What can hang from each mark:
fuvukup: bime pudu
ritef: bime
lege: fuvukup ritef
povud: fuvukup
pudu: bime lege ritef
bime: lege povud ritef

Known rows, with every way that one mark hangs from another:
{pudu bime ritef}: [-32.4 -12.9   3.2  -9.4  10.1   5.1   4.1  -7.3 -17.7  12.1   2.8  -5.9
  24.6 -31.4 -21.9  13.5   2.0 -25.1  39.1  29.2 -18.5  -2.3  16.3   3.1
  -0.7  -3.7 -10.5]
{lege {fuvukup pudu} ritef}: [-20.8  12.8 -21.2   4.1  18.6 -20.5   4.2  20.6  22.8 -10.9   9.0  -8.4
   0.6  13.0 -12.8 -20.5 -28.4 -26.6  34.0 -23.9   3.3 -12.5  28.1   8.8
  35.9 -23.4  -2.8]
{bime lege {povud fuvukup} ritef}: [-27.5  25.6  15.2  50.2  15.5   1.4  -0.6 -17.3 -31.3  18.4 -21.1  -2.0
 -20.3 -14.6 -20.4  29.5  26.8  25.1  14.8  17.6  -1.3  12.2  63.7  -6.7
  36.3 -13.2  16.4]
{pudu bime {lege fuvukup ritef}}: [-48.5  12.9 -16.9  14.7  25.1   2.5  -5.6  19.8   2.0  17.8   5.6  -6.2
  34.5 -28.4 -38.3  -3.0  -4.7 -62.0  28.7  11.9 -10.5 -33.7  22.5   6.0
  23.2  -7.5   2.2]
{lege {ritef {bime povud}}}: [ -9.5  10.0  -8.5   0.2  -9.9 -16.8 -15.8  23.1   3.0  19.6 -20.6  17.8
   3.7 -36.1 -17.4  -2.8  14.4 -24.0  21.7  17.4 -14.1  -9.7  13.9  15.5
  23.7 -21.6  16.5]
{pudu ritef}: [-19.7  -1.6  -7.2   6.7  -2.3  15.2   1.1  -2.8  -1.1 -10.0  -5.2  -5.8
  15.5 -10.4  -5.4   4.8   8.1  -6.1  38.0   5.1 -10.9  -3.7  19.0 -17.4
  -3.8  -5.4  -5.6]
{lege {fuvukup pudu} {ritef {bime povud}}}: [-30.6  12.3 -18.0   1.9   8.0 -42.3  -7.2  26.9  19.0   3.1  -9.0  -2.9
 -10.2  -7.6 -27.8 -12.2 -16.6 -23.6  36.1  -5.3  -1.3 -20.9  23.3  18.2
  57.5 -34.0  16.1]
{povud {fuvukup {pudu lege}}}: [-16.1 -10.7  27.5  43.7  16.5  -6.0   1.3  -0.9  12.6 -23.5  -0.8  20.5
  10.8   1.9  -0.4  28.9   2.9   6.4  26.1  -3.6   8.4 -12.8  17.7  -4.8
  30.9  -9.0 -16.0]
{ritef {bime lege}}: [-15.0 -11.1 -17.7  15.4  11.3   7.0  12.5  13.4  -4.6  34.1 -25.9  14.8
   8.8  -0.1 -20.2   6.9  29.9  -6.1   5.1   9.5  11.6   1.0  -4.6 -15.1
  28.7 -23.9  26.5]
{lege fuvukup}: [-26.0  11.5 -10.9   4.6  13.5  -0.9   3.3   8.0  12.4  -5.9  15.0 -32.5
  -4.9  13.2 -17.7 -20.3  -9.7 -11.2  -0.3  -6.3  10.2 -10.1   3.4   1.6
  16.3  10.1   6.9]
{fuvukup {pudu bime}}: [ -5.1 -20.3  13.3 -16.9  12.6 -32.0   8.2  -5.7  -8.7   7.7   6.2  10.2
   0.8  -4.1  -6.8  18.3 -28.0  -5.4  18.1   1.0  -3.7  -1.2   5.0  20.3
  28.8 -24.1 -10.5]
{pudu {bime povud} ritef}: [-40.7   6.5  11.6  -8.2  -1.7 -18.7 -16.3 -12.9 -30.9  12.5  -0.9  -7.0
  12.0 -46.9 -19.5  23.6  -4.3 -14.9  39.0  32.1 -31.6  -4.3  27.9  14.4
   7.3  -2.6  -8.1]
{lege {fuvukup {bime povud ritef} pudu}}: [-28.0  -4.6 -10.4  20.6  28.1 -30.1   4.7 -21.0 -16.1 -21.2  -0.7 -16.9
 -39.5   9.1 -39.2  13.9 -41.4  17.4  27.1 -22.0  -5.0 -19.7  46.7   4.0
  58.0 -47.6  12.1]
{ritef {bime {lege {fuvukup pudu}} povud}}: [-41.0  10.0 -12.4  16.5  14.6 -38.8  -0.2  11.8  -5.2  20.7 -18.6  -3.8
 -15.6   9.3 -29.8   7.8  -1.8   2.6  15.0  -4.9   9.1  -8.2  11.8  -2.1
  65.4 -34.6  27.5]
{fuvukup {pudu {bime ritef}}}: [ -5.3 -22.4   5.2 -12.1  13.8 -17.2  23.9 -19.1 -14.6  13.1  -5.1   2.0
  -8.5  -9.7 -20.3  31.0 -14.3   3.9  27.9   1.6  -5.1  -1.7  30.0  10.3
  38.0 -33.5   2.0]
{ritef bime}: [ -4.0 -20.5  -5.6  -2.7  -2.3   2.0   8.4  12.5   9.4  16.0 -15.2   5.7
   3.8  -9.5 -18.4   2.4  22.7  -7.6   5.1  15.1   6.8  -6.9 -14.1  -2.1
  18.7 -11.0  18.7]
{fuvukup bime}: [  1.8 -27.3  -1.1  14.0  19.6   3.6  -2.4  -8.3 -14.7 -11.9  -2.3  17.6
  -6.0   0.7 -16.2   3.4 -18.0   1.0   4.0  -2.9  -5.0 -11.3   1.8   3.6
   6.1 -27.5  -1.1]
{lege {fuvukup {pudu {bime povud}}} ritef}: [-36.7  19.3  -3.7  -8.5  19.1 -49.0  -9.5  12.6  -0.1   5.6  10.6 -10.0
  -2.9 -15.6 -26.0  -8.6 -40.9 -36.5  33.7  -2.4 -13.6 -11.9  34.1  35.9
  45.2 -25.1  -3.0]
{povud {fuvukup bime pudu}}: [ -2.3 -36.6  30.8  38.7  34.3 -10.2   2.3  -8.2  -2.3 -32.1   6.8  26.5
 -10.6   9.5 -11.4  17.3 -22.3  18.1  21.9  -0.8   5.9  -3.0  15.9  16.0
  34.0 -30.2 -19.4]
{lege fuvukup ritef}: [-23.3  21.8 -22.6   6.8  16.5   1.6  -1.8  24.1  18.7  -0.9   9.0 -18.3
   7.3  -0.1 -18.7 -33.2 -11.3 -38.2  19.2  -5.6   1.4 -11.7  21.4   8.6
  14.2  -2.7   4.1]
{bime {lege {fuvukup pudu}} povud ritef}: [-38.9  30.4 -20.5  27.3  18.8 -27.6  10.6 -15.6 -20.9  12.4 -15.5 -22.2
 -32.8  13.3 -27.6  19.1 -12.6  23.5  23.9 -21.6   1.3  -2.5  64.0 -14.4
  62.0 -38.5  26.5]

Rows:
[-18.2  -4.7 -22.4  22.5  -0.2  11.8  -1.7  24.9  16.5  16.3 -29.3  30.3
  34.7 -27.4 -22.0   9.0  28.4 -37.3  30.4   4.5  -4.5 -32.7   9.5 -17.1
  19.5 -26.2  16.0] : {pudu {lege {ritef bime}}}
[-21.6  -3.6 -25.0  20.7  34.2   3.3  -3.6  15.1   5.8 -10.8   6.5  -3.2
  -1.6  -1.2 -32.6 -27.4 -26.9 -37.0  24.5  -8.4  -4.8 -19.5  23.6  12.7
  19.8 -26.1   2.5] : {lege {fuvukup bime} ritef}
[-23.7   8.4  -6.9  14.6   0.0 -20.3  -8.5   9.3 -18.1  33.4 -29.1  13.4
  -5.6 -12.2 -19.8  13.3  22.6   3.4   3.1  13.5  -0.6   0.5   4.9  -5.1
  34.9 -24.6  27.4] : {ritef {bime lege povud}}
[ -4.0 -23.0 -21.9  28.7  37.6 -18.6   4.9   3.8 -16.3  -4.5 -17.9  47.9
   0.7  17.2 -13.5  11.3 -34.5  -7.5  35.5 -28.5  -3.8  -2.8  33.7  -2.8
  36.8 -77.4  -2.7] : {fuvukup {bime {lege ritef}} pudu}
[-16.2 -17.9  14.2  44.0  17.0  -1.4   2.9  22.6  24.7  -8.5 -17.8  35.8
  22.3 -14.7 -14.1  21.0  20.0 -18.3  45.3   8.2   8.2 -21.2  20.5  -0.9
  44.8 -28.9  -2.2] : {povud {fuvukup {pudu {lege {ritef bime}}}}}
[-41.0   7.3  28.9  35.4  11.3  -0.2  -7.8 -21.0 -28.3  18.9 -12.7   0.6
   6.3 -54.2 -36.2  48.4  21.6  -6.7  22.9  37.5 -17.6 -19.9  49.6   8.2
  34.4  -4.5   6.2] : {pudu {bime {povud fuvukup} ritef} lege}
[-41.8  -3.8  -6.2   8.5  21.0   9.7   6.0  -5.5 -30.3  29.7  -7.4   1.7
  31.0 -21.9 -22.7  17.3  12.1 -24.4  40.3  22.3 -12.7   7.6  27.4  -8.6
   9.8 -17.2  -2.0] : {pudu {bime lege} ritef}
[-38.3  -9.5  -6.8  24.5  -8.7 -23.4  -4.8  -1.3   2.7 -10.0 -30.9  22.1
  16.3 -20.9 -15.7  41.4   6.8  -0.2  59.3  -4.8 -11.9 -33.6  22.5 -26.9
  45.7 -42.9   5.2] : {fuvukup {pudu lege {ritef {bime povud}}}}
[-11.0 -31.4  12.0  58.0  47.8   6.7  21.3 -18.9 -21.0 -10.1 -15.5  26.8
 -18.0  13.7 -25.5  34.6  -5.4  24.4  33.2  -5.4  10.4   3.9  50.6  -6.7
  52.4 -52.5   2.5] : {povud {fuvukup {bime lege ritef} pudu}}
[-36.5  24.0 -28.0  30.0  14.0   8.6  -6.8  22.4  18.6  -2.0  -1.9  -4.0
  26.0  -6.9 -21.6 -12.4   0.6 -44.4  26.2 -10.4  -1.8 -34.8  23.6 -15.7
  16.7  -6.3   5.7] : {pudu {lege fuvukup ritef}}
[-36.4  -9.1 -25.9  45.0  28.9  23.4  11.4 -11.0  -3.6 -10.5  -6.8  -9.1
  -0.1  -0.4 -45.3  14.2  -4.5 -10.8  22.7 -12.2   1.2 -41.1  32.1 -27.8
  32.7 -27.7  17.9] : {pudu {lege {fuvukup {bime ritef}}}}
[-15.7 -21.6  18.7  55.3  44.0  13.7  -0.9  -3.2 -19.7  -5.9  -2.0  23.6
  -1.3   5.8 -19.0  11.1   4.0   3.0   7.0  13.0   8.2   8.3  19.3   2.9
  21.3 -21.3  -5.2] : {povud {fuvukup {bime lege}}}
[  5.5 -40.9  -9.2  18.3  26.6  -5.5  22.2 -25.3 -13.6 -18.0 -14.9  18.1
 -24.4   9.3 -23.1  29.2 -29.5  22.7  33.5 -21.1  -1.2 -13.1  37.1  -8.5
  41.0 -63.0   6.3] : {fuvukup {bime ritef} pudu}
[-14.1  15.8  27.4  31.6   2.6  -2.3  -5.5 -19.1 -16.7  -0.6  -9.9 -11.8
 -25.5 -29.4 -16.6  26.7  18.7  22.2  15.0  22.3  -7.7   1.1  50.0   8.1
  26.3   1.9   7.8] : {bime {povud fuvukup} ritef}
[-19.5   5.5  10.9 -10.3   1.6 -17.8  -0.7 -24.3 -36.1  29.1  -7.7 -12.8
 -14.0 -43.2 -29.0  27.7   1.1   0.3  11.8  28.3 -21.7  -2.9  37.3  19.4
  23.9  -9.8  11.5] : {pudu {bime povud ritef}}
[-14.6 -12.0 -11.9  34.4  26.7 -30.8   7.9 -29.1 -41.2  -1.1 -28.6  25.4
 -32.3   5.9 -25.0  42.2 -28.5  33.4  29.8 -23.6 -10.9  -7.0  57.8 -11.2
  58.1 -76.4  14.6] : {fuvukup {bime lege povud ritef} pudu}
[-19.7 -17.2   5.0   5.1  12.8 -25.2   3.4  -7.3  -7.5   4.3  -3.9  21.3
  18.8 -10.9 -13.7  35.6 -18.8 -12.1  25.1  -5.8  -4.5 -22.0   7.6   1.1
  31.6 -28.8  -8.1] : {fuvukup {pudu bime lege}}
[-13.3  -5.8  12.7 -11.7   3.9 -40.8   6.2 -25.1 -26.7  12.8  -7.6   0.0
 -19.8 -24.4 -19.5  39.0 -21.1  12.5  24.9   4.8 -18.1  -3.1  40.4  20.0
  43.9 -34.2   4.2] : {fuvukup {pudu {bime povud ritef}}}
[-23.6 -32.7 -18.3  36.9  33.7  -7.5  10.2 -15.2 -22.8 -17.2 -17.4  31.5
   4.6  17.8 -16.1  25.7 -27.3   8.7  53.8 -23.4  -6.7  -5.4  35.4 -22.9
  37.1 -70.3  -6.4] : {fuvukup {bime lege} {pudu ritef}}
[-16.4 -18.7  -8.0  38.8  15.7 -26.1  -2.8 -31.0 -27.9 -20.2 -28.0  28.6
 -19.3 -12.9 -28.9  54.3 -26.0  24.8  39.0 -23.1 -17.1 -35.2  49.2 -16.5
  52.6 -65.6   9.3] : {fuvukup {bime povud ritef} {pudu lege}}
[-49.9   5.6  -3.5  13.6  23.6  -1.0  -2.3   3.5  -4.9  14.1  10.5 -17.9
  23.1 -15.6 -37.9   5.9  -6.6 -38.1   8.9  12.5  -2.7 -29.8   6.3  -1.3
  22.4   3.7   4.0] : {pudu bime {lege fuvukup}}
[-72.2  25.3  -5.6  12.6  21.6 -16.2 -10.3  -4.7 -35.7  26.6   2.2 -25.7
  12.5 -24.8 -36.5   9.0  -5.9 -23.5  35.4  24.8 -19.2  -0.4  38.9   1.7
  29.8  -9.9   3.9] : {pudu {bime {lege fuvukup} povud} ritef}
[-22.2 -20.4  28.1  33.6  26.6   2.0  16.9 -13.4  -5.9   1.0  -6.2  12.2
   9.9 -18.3 -25.0  44.9   7.7   0.3  36.8  16.2   0.1 -13.7  40.5   3.3
  43.8 -18.0  -6.7] : {povud {fuvukup {pudu {bime ritef} lege}}}
[-28.1  -8.6 -11.8  25.4  -0.2  -6.1   3.6  -6.6   7.9 -24.2 -15.8  18.8
  25.8  -2.0  -1.2  32.4  -3.4  -1.5  57.6 -20.7  -7.3 -25.3  28.0 -34.7
  24.8 -33.9  -9.9] : {fuvukup {pudu lege ritef}}
[-19.4 -14.4  25.6  29.4  16.2   0.0   6.8  -2.3   9.0 -27.6   2.4   7.6
   6.7   0.4   1.0  17.0   2.0   9.8  48.0   6.1   2.9   3.9  30.0  -0.6
  23.7 -11.3 -20.6] : {povud {fuvukup {pudu ritef}}}
[-27.2   4.4 -28.0   4.6  12.9   4.7   5.2  36.0  26.8  14.6  -4.7 -12.3
   8.8  -7.5 -34.8 -30.2   9.9 -43.3  26.2   8.5   7.7 -19.6   7.6   6.2
  32.2 -13.7  20.4] : {lege fuvukup {ritef bime}}
[-46.3  -1.5   7.9  11.1   0.9 -35.2 -13.7 -14.2 -21.4  -5.0 -10.7  16.2
  21.5 -32.7 -16.3  46.3 -17.4 -10.8  57.0   1.2 -24.1 -26.9  33.9  -6.5
  34.2 -33.9 -11.8] : {fuvukup {pudu {bime povud} lege ritef}}
[-35.2  21.6  22.9  25.7  24.5 -19.4 -20.1   8.5 -32.2  35.6  -4.4  19.5
  11.3 -39.7 -20.1  14.5   5.7 -27.1  19.6  37.9 -16.1  12.0  41.4  33.8
  26.5 -10.6  -3.6] : {pudu {bime {lege ritef} {povud fuvukup}}}
[-19.5  -2.8  28.7  22.4  -1.5 -16.0 -14.6   8.3  -0.9   8.6 -11.4   6.0
 -10.3 -28.5 -18.5  10.4  26.8   4.7   7.5  35.3   0.7  -2.8   2.5  18.4
  30.7   3.6  11.3] : {ritef {bime {povud fuvukup}}}
[-30.0  18.5 -30.7  19.8  31.2 -16.9   9.9  21.5   6.5   8.2  -4.0   2.8
   4.7  25.5 -13.9 -13.2 -18.9 -21.3  30.1 -27.5   8.5  -0.8  36.6  -6.3
  41.7 -38.3   6.8] : {bime {lege {fuvukup pudu} ritef}}
[ -8.8 -21.7 -23.2  36.0  33.8  20.4  19.9 -21.0 -32.5  11.6 -23.7  16.9
 -12.6   6.1 -34.0  21.4   0.2  11.4  17.1  -6.8  -1.6  -2.6  40.4 -22.7
  26.2 -52.8  18.7] : {fuvukup {bime lege ritef}}
[-14.6   7.7  13.4  21.7   0.3 -10.6 -17.1  24.4   6.7  11.8 -17.5  20.2
   3.2 -38.6 -18.0   1.4  24.9 -22.6  26.1  31.6  -7.6  -5.0  20.1  22.3
  27.0 -10.6   9.5] : {lege {ritef {bime {povud fuvukup}}}}
[-18.4  -0.5  -3.7  31.9  22.2 -20.6 -18.2 -11.8 -42.7   4.9 -14.4  24.9
 -14.3  -1.6 -19.1  16.5 -19.6  10.9   1.7  -3.5  -9.8  -2.2  20.8  -0.8
  22.7 -39.6   6.8] : {fuvukup {bime lege povud}}
[ -6.6 -37.0 -15.7  39.0  25.7   0.3  19.0 -24.8 -12.6 -19.2 -23.5  29.1
  -5.8   3.1 -27.1  44.8 -19.1  14.4  40.0 -27.8  -4.7 -34.7  40.9 -27.3
  46.1 -67.5   6.6] : {fuvukup {bime ritef} {pudu lege}}
[-27.7  -3.9  -0.9  17.1  25.7 -45.5 -11.0 -10.4  -9.4 -26.9  10.8  -9.6
 -32.4  14.7 -25.4   1.3 -53.3   8.8  17.6 -23.3  -3.7 -22.1  20.0  14.8
  49.0 -35.7   0.9] : {lege {fuvukup {bime povud} pudu}}
[-30.4 -22.3  13.2  43.1  22.8   3.4  14.8   6.6   5.8  -2.3 -17.8  18.7
  13.0   1.8 -13.7  22.3  23.1   4.8  52.5  13.8  10.7   3.9  27.3 -11.8
  45.3 -28.8  -1.1] : {povud {fuvukup {pudu {ritef {bime lege}}}}}
[-32.1 -11.4  18.6  50.1  13.4   4.0   2.4  -2.2   9.9 -30.2  -5.3  18.7
  23.7  -6.4  -3.2  31.5   8.8   2.8  57.0   2.0   0.5 -17.9  33.8 -18.5
  28.9 -13.9 -17.8] : {povud {fuvukup {pudu lege ritef}}}
[-28.5  28.0  25.4  43.5  14.8 -17.6 -21.2  -2.3 -25.4  10.8  -8.3   9.0
  -7.7  -8.5  -2.7  17.9  12.2  13.9   1.3  16.3  -0.9  13.0  32.1   7.6
  24.0  -0.1   0.8] : {bime lege {povud fuvukup}}
[-42.8  19.5 -22.9  42.9  22.3  -9.9 -23.5  11.9  -3.3 -13.7  -6.2   9.1
  10.0 -18.9 -35.2  -1.1 -21.1 -36.1  29.2  -9.6 -17.3 -43.9  34.3  -5.3
  28.8 -28.8   5.1] : {pudu {lege {fuvukup {bime povud}} ritef}}
[-25.2  16.8  16.5  46.2  17.1 -18.7   5.0 -19.1 -25.5   7.6 -22.3   6.9
 -25.9  -3.9 -15.3  40.1   9.5  33.9  27.5   0.5   1.0  11.0  67.9  -3.3
  55.4 -33.0  13.2] : {bime lege {povud {fuvukup pudu}} ritef}
[-57.5  13.4 -25.2  35.6   9.2  20.8   0.5   3.7  11.6 -17.8  -0.6 -20.6
  29.7  -5.8 -26.7   3.4   9.3 -25.7  47.9  -5.1  -4.4 -35.7  25.0 -39.1
  14.3  -2.7   3.0] : {pudu {lege fuvukup} ritef}
[-30.0  -8.6  -7.3  -7.9  26.9 -16.1  24.6 -11.8  -0.2   7.9   9.8 -32.6
 -14.4   6.6 -36.0   8.1 -24.4  -7.2  25.5  -4.3   5.2 -10.2  32.1  11.8
  48.8 -20.3   6.9] : {lege {fuvukup {pudu {bime ritef}}}}
[-29.3  10.4   6.6  44.0   1.8  -0.3 -21.0  23.9   8.3   7.8 -25.2  30.2
  24.6 -43.3 -21.4  18.4  34.1 -28.9  32.3  24.2  -8.7 -29.5  22.6  -0.1
  29.0 -12.0  10.2] : {pudu {lege {ritef {bime {povud fuvukup}}}}}
[-43.6   3.2   2.9   5.3  11.3 -40.1  -4.6 -12.5 -33.0  13.6 -11.5  12.4
   9.7 -16.1 -12.6  35.0 -18.6  -1.1  47.9   4.7 -18.8   3.4  39.8   3.1
  40.4 -40.8  -7.1] : {fuvukup {pudu {bime lege povud} ritef}}
[-20.4 -16.9  24.6  29.8  37.0  -3.8  23.7 -12.6 -18.4  16.0  -4.8   9.4
  -3.6  -4.5 -21.5  35.9   5.5   7.2  28.6  17.3   7.3  12.7  46.4  10.9
  46.0 -26.9  -1.5] : {povud {fuvukup {pudu {bime lege ritef}}}}
[-30.0  17.2  10.2   1.0  11.3 -30.1 -14.7  -7.0 -42.4  40.5  -5.5   5.9
   1.3 -22.5 -19.3  21.4  -6.9 -10.5  -1.0  21.5 -16.1   8.8  17.1  17.8
  22.3 -13.8   6.7] : {pudu {bime lege povud}}
[-22.8 -28.3  22.3  30.6  13.8   1.4  10.6   5.4  15.5 -15.5  -8.8  11.5
   8.2  -7.3 -12.6  18.0  17.9   3.3  53.0  18.2   8.3  -2.9  18.9  -1.1
  38.6 -17.1  -7.8] : {povud {fuvukup {pudu {ritef bime}}}}
[-31.4   2.1 -11.7  25.1  24.2  -7.5  -1.0 -18.6 -19.2 -11.0   0.1 -27.4
 -34.9  -6.0 -43.6   1.5 -20.8   4.9  14.5  -2.4  -7.8 -20.3  39.7   2.2
  35.9 -24.7  17.4] : {lege {fuvukup {bime povud ritef}}}
[-14.3  -7.8  -7.3  35.0  13.3 -39.7 -24.9  -2.5 -14.5 -23.4 -18.9  49.7
   1.1 -16.8 -14.4  31.4 -39.2  -8.9  42.6 -23.4 -23.2 -36.5  37.1  -1.2
  41.1 -65.3  -5.4] : {fuvukup {bime povud} {pudu {lege ritef}}}
